In the rows, zero is written as 128.
Known rows, with every step that occurs:
zevog/supi/koto: [109 114 140 122 204 133 132  53 127 152 128 109 149 129 137 122 126  87
  87  85  99  93 148  89 130 130 163 110  93  95  95  94 170 134 124 124
 168 119 151 150 154  98 173  95 130 118 169 149 123 163 139]
rila/runul/vesiz/melu: [132 113 136 159 193 146 164 100 107 151 153 121 142 160 100 145 133 106
  86  46 105 123 169  64 145  81 173  99 108  92 130  91 203 155 143  87
 164 113 118 151 154 119 148 133 117 121 167  85 160 155 111]
tosi/melu/vesiz: [123 109 122 125 140 131 150 102 133 150 162 122 128 114 142 135 114 113
 106 101 125  89 130  75 105  98 183 123 128  79  95  76 173 138 154  97
 143 128 134 171 149 108 178  95 128 124 152 150 132 166  78]
saru/supi/koto: [ 79 106 138 139 167 135 144  74  96 171 118 100 159 119 159  99 119 106
  83  99  95 102 145 112 106 130 161 111  88 108 120  82 179 137 151 100
 163 135 157 129 159  87 179 102 141 125 174 123 135 163 137]
melu/rila/runul/zevog: [127 125 173 151 152 159 156  81 158 161 138 111 122 155  98 134 139  89
  55  97  99 135 180  89 131  94 158 118  72  82 132 105 169 154 146 108
 158 130 131 142 176 129 151 138 147 116 154 150 149 168  83]
koto/supi/zevog/runul/vudibi: [143 142 154 142 130 148 135  44 142 200 119 144 136 154 159 112 137  68
 114  70 126  83 104  79 102 145 144 109  86  87 114  83 153 161 110 110
 152 141 125 158 178 103 187 147 107 140 152 140 141 192 121]
melu/rila/runul/vudibi: [136 123 198 155 129 189 154  97 129 188 123 122 124 145 108 121 157  78
  68  84  95 147 170  88 121  97 171 114  89 104 108 111 151 135 116 127
 136 126 161 155 185 127 166 144 123 144 156 152 149 176  97]
koto/supi/zevog/runul/dage/mitu: [ 84 156 142 135 147  96 123  35 172 196  97 153 141 158 180 116 108  80
 127  76 103  63 101  93 123 167 119 138 117  93  79  85 162 158 133  82
 155 147 127 141 169 124 180 175 117 155 130 123 157 180 129]
mitu/zevog/supi: [ 99 139 146 107 155 136 122  79 134 174 115 142 143 136 145 149 135  90
 109 105  90  79 137  47 143 118 162 112 111  87 120  97 160 140 135 128
 168 125 133 151 160 121 166 151 121 111 136 169 127 145 139]
vesiz/melu: [ 99 121 120 158 169 142 179  96 115 167 141 110 120 141 113 127 123 120
  96  96 108  90 141  92 119 106 172  93 125  92 116  91 188 134 136 131
 156 122 133 142 162 125 150 102 136  85 165 122 148 147 149]
saru/supi/zevog: [ 69 134 140 118 148 131 132 102 132 188 110 128 151 116 166 110 127  96
 112  93 120 108 124 100  91 132 144 110  96 110 139  97 162 142 125 104
 167 125 142 148 182  97 179 145 130 105 161 115 139 158 132]
mitu/zevog/supi/koto: [ 95 123 132 118 168 127 106  58 112 158 115 120 153 153 159 134 134  78
 104 105  88  70 138  60 138 131 154 109  93  91 113  97 168 144 121 122
 176 126 143 148 152 111 168 119 127 130 157 166 119 156 129]
vesiz/melu/rila: [102 119 133 158 162 159 189 101 132 168 141 111  93 146 111 130 120 111
 100  96 103 126 149  88 123 110 177 105 108  96 109 103 170 121 119 149
 147 131 125 144 175 134 147 108 146  91 170 128 141 137 137]
nebod/saru/supi: [ 85 118 143 121 135 142 169  98 120 185 135 116 147 113 129 108 117 136
 133  93  81 136 124 123  93  98 168  99  99 115 122  85 154 149 173  90
 174 126 126 128 171  91 165 107 133 116 147 132 143 171 121]
koto/supi/zevog/runul/rila: [126 140 139 137 152  98 162  25 176 170 130 161 130 167 170 121 133  83
 118  65 109  73 134  60 107 161 130 123  97  88 101  99 173 163 112 113
 165 134 130 163 163 112 157 148 123 145 154 129 143 175 129]
vudibi/supi/zevog/runul/rila: [126 128 126 121 176 121 163  65 152 176 106 174 134 178 155 125 149  97
  89  88 107  96 142  56  98 163 111 149  65  90  99 144 169 173 103 127
 164 126 130 165 168 103 171 140 138 142 153 151 146 159 147]
saru/supi/zevog/runul: [ 91 135 128 114 147 117 141  92 133 194 109 145 145 123 175 118 116  96
 121  76 119 123 116  91 100 142 136 133  77  84 123 103 177 160 139  95
 165 134 124 139 170  90 183 154 127 124 158 112 145 157 139]
tosi/melu/rila/runul/dage: [ 94 131 174 150 140 135 159  77 149 156 150 137 123 117 129 137 114  93
  82  86  89 153 165 111 109  80 159 132 115  98  96 111 178 123 132  99
 145 128 150 168 176 161 174 160 106 140 151 122 156 168  81]
zevog/runul: [122 119 130 129 148 129 167  79 132 180 120 137 122 125 134 128 118 104
 103  82 106 112 135  79 121 118 151 130  98  69  93 103 182 159 164 100
 150 127 127 129 148 120 160 127 139 121 143 132 148 157 140]
dage/runul/zevog/supi/koto: [124 128 166 125 221 127 103  33 140 141 151 101 149 155 133 134 120  91
  86 104  93  67 180  85 146  92 144 132  82  90 113  47 186 158 148 117
 188 108 139 153 145 105 159  81 142  94 168 173 121 194 127]
dage/runul/rila: [105 130 171 144 176 127 152  74 155 154 126 139 139 143 126 126 139 122
 110  93  68  92 185  76 122  99 143 138 135 111  95  81 174 141 145 127
 161 104 166 153 163 146 129 107 140  97 152 149 152 161 142]
vudibi/supi: [108 119 139 122 167 151 171  91 111 183 110 130 134 130 105 130 135 115
  72  99 110 102 145  94 104 139 150 117  96 100 114 124 157 141 134 117
 152 126 135 150 171  97 176 119 140 111 135 162 139 149 139]
koto/supi/zevog/runul: [124 138 132 132 139 109 143  38 147 185 129 146 134 143 161 131 122  78
 118  55 127  90 114  76 106 156 138 117  96  81 107  91 161 161 129 105
 163 139 117 153 165 105 168 142 125 138 145 137 142 168 123]
rila/melu/vesiz: [122 122 154 135 136 114 138 116 118 153 144 118 148 150 117 156 125  99
  93  94 103 107 154  63 124 134 151 124 105  65 104  79 188 141 148 126
 138 121 118 156 154 108 166 114 151 121 133 146 133 139 112]
zevog/runul/dage: [100 135 148 129 141 121 155  78 127 178 107 145 126 131 146 141 104  98
  99  84  99 107 134  99 127 113 135 148  95  78  88 101 198 159 158  96
 148 126 138 128 159 141 164 142 126 125 134 126 160 170 132]
supi/zevog/runul/rila/melu: [118 145 141 141 166 100 166  63 158 154 129 157 139 176 158 126 124  87
  94  87  90 125 146  42 115 155 107 129  88  57  95 126 193 164 120 129
 152 111 122 163 158 140 163 158 142 127 145 116 146 139 153]
nebod/saru/supi/zevog/runul: [ 98 130 123 107 123 123 146  80 132 192 134 146 152 133 162 108 113 110
 153  68 106 148 107 100  88 122 136 117  77  96 108  97 166 178 156  81
 191 129 110 130 173  89 174 126 133 136 163 117 144 169 120]
vesiz/melu/rila/runul/zevog: [131 120 148 174 176 158 177  88 150 156 156  99 114 183  97 144 129  97
  70 102 100 130 171  83 138  78 169 102  88  81 132  91 189 148 136 120
 164 129 113 146 167 130 142 124 144 108 177 132 154 166  99]
mitu/dage/runul/vudibi: [ 91 123 201 151 151 157 139  91 130 178 130 127 145 106  87 122 151  97
 103  86  87 115 171 108 132  92 146 115 115 114  92  47 152 128 141 119
 153 122 165 119 171 149 175 123 103  73 146 179 150 182 138]
zevog/supi: [112 128 153 109 188 141 140  66 138 175 124 131 135 112 134 140 135 100
 102  90 110 104 144  75 131 120 166 116 108  96 106  98 165 131 132 128
 161 111 142 147 165 104 164 126 124  99 138 145 131 149 139]
tosi/melu/rila: [104 112 145 133 143 160 186  96 163 160 140 125  87  92 129 116 108 109
  93 109 109 152 140  90 114  95 173 114 123  92 101 120 150 114 135 117
 137 127 148 165 178 145 170 118 121 118 150 142 134 141 100]
runul/vudibi/supi: [118 124 173 129 155 192 160  98 106 197 102 127 125 139 116 118 158 101
  62 113 107  95 141  91 100 126 155 109  82 112 117 114 142 142 115 122
 134 125 151 157 189  96 190 123 116 121 141 173 140 172 126]
dage/mitu: [ 83 118 147 139 164 147 148  95 150 193  87 118 124 126 133 106 122 108
  99 115  85 101 131  90 135 139 150 114 133 102  93  94 139 145 158 102
 145 123 154 132 164 124 158 131 145 117 132 148 150 148 132]
melu/vesiz: [118 110 137 128 132 129 143 105 121 160 132 116 131 148 133 144 125 100
 103  94 119  82 143  74 116 117 172 126 100  80  96  80 172 148 153 108
 144 128 132 155 151 101 161  98 158 121 153 157 136 157  98]
vesiz/melu/rila/runul/vudibi: [134 126 172 181 152 190 181 109 119 182 140 114 120 171  94 125 149  85
  76  80 100 138 166  91 123  85 181  97  98 103 110 102 173 133 105 147
 145 122 143 153 182 129 162 135 124 129 178 130 159 166 117]
dage/mitu/zevog: [ 69 127 137 137 131 140 124 100 138 190  79 126 135 152 140 123 126  98
 111 128  68  72 129  52 141 137 144 105 147  94 105  98 139 156 158  99
 154 131 142 134 163 140 159 150 143 132 125 163 146 142 124]

Rows:
[114 134 116 122 141 113 138  77 140 180 113 145 129 148 163 125 117  85
 113  73 130 110 121  81 107 139 130 130  84  71 105 115 168 163 125 106
 161 121 126 143 165 129 169 135 136 119 157 129 145 150 131] : supi/zevog/runul
[125 109 141 148 175 168 175 115 137 153 138 115  80 155 108 123 119 108
  90  83 116 132 162  56 153  83 177 114  82  98 126 100 175 131 117 117
 144 136 121 153 173 125 149 109 131  97 166 109 147 138 121] : runul/vesiz/melu/rila
[125 121 150 126 219 141 124  41 141 147 139 101 143 158 157 128 124  89
  72 112 100  72 153  84 136 114 161 112  64  82 129  81 176 152 133 109
 173 116 133 141 152  91 176  87 133 103 165 162 117 186 122] : runul/zevog/supi/koto
[ 84 124 187 150 185 110 166  77 165 148 135 145 150 120  93 124 149 115
  99  82  67 109 196  90 135 103 131 136 114 116  75  63 169 128 152 120
 172 118 166 121 156 155 135 114 116  69 146 166 155 168 145] : mitu/dage/runul/rila
[119 118 169 122 177 141 123  97 130 152 127 126 130 127 113 131 119 105
 110  73  98 109 184  69 149  79 148 130 102 104 123  64 174 146 157  90
 157 112 141 153 155 134 145 105 132  95 142 136 145 159 119] : dage/runul/vesiz
[112 147 193 151 169 119 163  69 145 145 137 135 154 147 108 132 131 118
  92  96  59 113 191  66 128 112 119 128 135  91 102  78 191 143 151 143
 149  99 150 160 159 156 145 129 143  99 139 137 152 144 158] : dage/runul/rila/melu
[ 81 148 139 114 171 111 128  72 147 206  67 158 135 166 161 119 116  90
  97 102  99  91 111  88 118 176  97 158  74  99  80 129 162 175 123  94
 157 134 120 141 176 113 201 169 139 153 133 152 152 162 139] : vudibi/supi/zevog/runul/dage/mitu
[ 73 136 176 151 163 119 130  78 139 183  95 134 161 144 125 123 123  93
  82  84  67 102 157 108 137 117 135 128 142 102  86  96 169 152 157  81
 152 118 158 127 166 142 167 169 126 145 132 126 167 174 109] : rila/runul/dage/mitu
[145 133 166 152 209 156 161  64 163 163 162 116 121 172 103 158 140  93
  75  88 105 122 171  66 151  85 175 109  79  86 125  89 187 140 124 134
 178 119 112 155 169 106 148 145 127 105 172 131 144 169 110] : vesiz/melu/rila/runul/zevog/supi
[116 121 171 148 137 146 161  91 137 172 129 124 125 130  99 139 140  88
  78  77  92 160 174  92 115 113 161 123 102  94  98 120 164 137 140 119
 150 132 147 145 178 134 152 144 144 133 154 140 149 149  98] : melu/rila/runul
[108 130 197 160 165  84 151  91 147 132 159 142 171 150  75 151 149 109
  98  85  63 116 203  57 139 122 122 146 110  86  70  41 195 133 155 135
 152 121 139 145 143 134 150 110 139  89 143 178 148 152 136] : mitu/dage/runul/rila/melu/vesiz
[142 121 117 137 170 151 153 102 149 158 130 141  89 182 146 128 114  84
 109  65 136 135 136  42 143 106 142 133  57  77 114 111 182 154 103 112
 158 139 102 154 167 121 157 127 133 116 185  97 149 140 124] : supi/zevog/runul/vesiz/melu/rila
[108 109 127 128 181 145 155  75  98 170 122 112 143 149 119 109 134 101
  65 105  98  98 148 109 106 154 143 120  68 104 105 116 169 149 117 122
 157 139 146 148 162  92 184  82 148 124 163 165 128 157 128] : vudibi/supi/koto
[134 121 157 149 155 152 173  79 172 153 159 115 109 134 122 136 118 104
  67 111 102 142 167  89 127  76 170 113 100  79 132 103 169 143 146  91
 155 130 128 167 169 140 163 129 124 123 156 144 141 176  64] : tosi/melu/rila/runul/zevog
[125 131 145 129 140 163 126  85 133 194 105 144 127 154 169 113 139  74
 107  82 130 102 117  76 107 129 141 121  77  79 112 105 158 170 109 118
 149 121 138 148 174 120 193 137 123 129 161 140 143 178 124] : supi/zevog/runul/vudibi
[143 113 173 141 158 151 144 104 140 158 130 129 118 138  96 139 140  84
  71  66 103 161 190  64 148  88 157 128  73  96 118 113 168 144 138  94
 145 132 139 157 171 127 148 143 129 140 154 119 155 154  84] : melu/rila/runul/vesiz
[ 59 137 151 130 177 115  84  54 141 166  83 131 158 174 182 118 115  77
 104 130  58  49 129  65 155 134 136 124 107 104  89  84 162 149 128 102
 167 126 153 134 163 125 182 154 121 148 146 160 132 165 137] : runul/dage/mitu/zevog/supi/koto
[127 111 132 136 136 167 125  75  79 193 104 132 144 192 148 117 141  79
  79 119  91  73 119  58 120 142 143 118  51  80 111 112 166 183 110 120
 153 149 136 148 160  88 199 122 125 171 157 186 137 177 128] : mitu/zevog/runul/vudibi/supi/koto
[ 97 131 166 167 159 134 172  90 127 164 139 119 129 167 100 139 123  91
  82  74  88 135 169 104 125  85 164 123 101  97  95 104 210 130 114 132
 149 125 134 146 176 152 152 151 123 123 171 106 167 154 113] : vesiz/melu/rila/runul/dage
[ 60 145 161 148 129 118 108  87 133 183  85 143 172 167 137 139 127  82
 100 108  49  85 145  76 141 116 129 119 137  96  96  95 169 168 160  84
 158 126 149 134 165 158 164 189 126 153 125 144 168 165 102] : rila/runul/dage/mitu/zevog
[109 123 185 130 239 114 112  30 152 135 149 107 159 135 103 137 134  95
  86  94  90  88 183  95 159  98 135 132  67 100 106  30 177 139 152 110
 193 118 141 121 149 117 165  94 115  65 169 188 126 195 127] : mitu/dage/runul/zevog/supi/koto
[112 135 152 113 148 177 133  96 116 196  95 135 138 157 132 112 160  80
  75 111 124  86 123  92  85 147 136 110  67 106 125 116 125 145  85 132
 150 120 140 166 195  98 207 127 120 118 152 168 130 171 124] : runul/vudibi/supi/zevog
[ 84 104 132 130 145 139 155  80  97 167 142 101 168 131 142  86 109 124
 118  92  80 131 132 134  91 113 161  92  83 113 111  78 166 154 163  90
 179 127 143 125 164  80 171  73 140 126 178 131 133 175 118] : nebod/saru/supi/koto
[140 119 178 142 204 141 126  34 158 149 147 100 141 174 127 137 141  69
  55  92  99 121 188  85 141 112 156 123  46  82 111  96 175 144 120 123
 176 124 137 153 159 101 165 119 133 137 180 159 126 188  90] : melu/rila/runul/zevog/supi/koto
[ 40 139 153 134 127 123 117 103 139 185  67 139 139 163 155 120 111  92
 101 126  60  62 127  76 146 119 134 121 131 100 106  90 155 158 152  90
 148 129 152 128 169 162 168 166 134 124 114 151 155 159 125] : runul/dage/mitu/zevog
[ 88 125 119 136 120 135 129  87 145 200  82 150 127 154 157 126 112  97
 118 110  69  89 118  42 149 146 138 124 133  74  94 100 160 175 177  89
 154 134 133 123 143 131 161 159 144 152 125 158 154 146 139] : dage/mitu/zevog/runul
[128 136 154 156 164 119 190  69 154 157 134 157 145 160 132 129 122 107
  83  89  69 125 166  47 131 146 131 128 101  61  89 112 207 158 149 131
 138 117 129 147 145 130 157 143 139 133 130 121 154 146 159] : zevog/runul/rila/melu
[124 117 159 146 182 163 150 109 130 153 145 118  91 155  97 136 117 113
 111  72 105 134 182  62 157  62 157 130  99 108 116  74 182 130 133 121
 156 125 125 157 165 140 137 100 129  86 171 125 149 138 129] : dage/runul/vesiz/melu/rila
[ 80 122 179 136 174 114 150  80 135 164 134 131 149  99  84 134 137 112
 105  78  86 120 174 110 133 101 139 127 126 102  91  55 168 122 165 111
 171 123 149 115 159 161 152 109 121  62 144 177 148 159 143] : mitu/dage/runul
[141 140 134 139 143  87 144  83 155 146 141 157 151 198 166 144 135  81
 107  83 106 100 149  22 116 163 115 149  81  57  82 100 207 178 119 130
 147 115 114 174 150 109 163 138 156 147 159 129 139 149 128] : supi/zevog/runul/rila/melu/vesiz
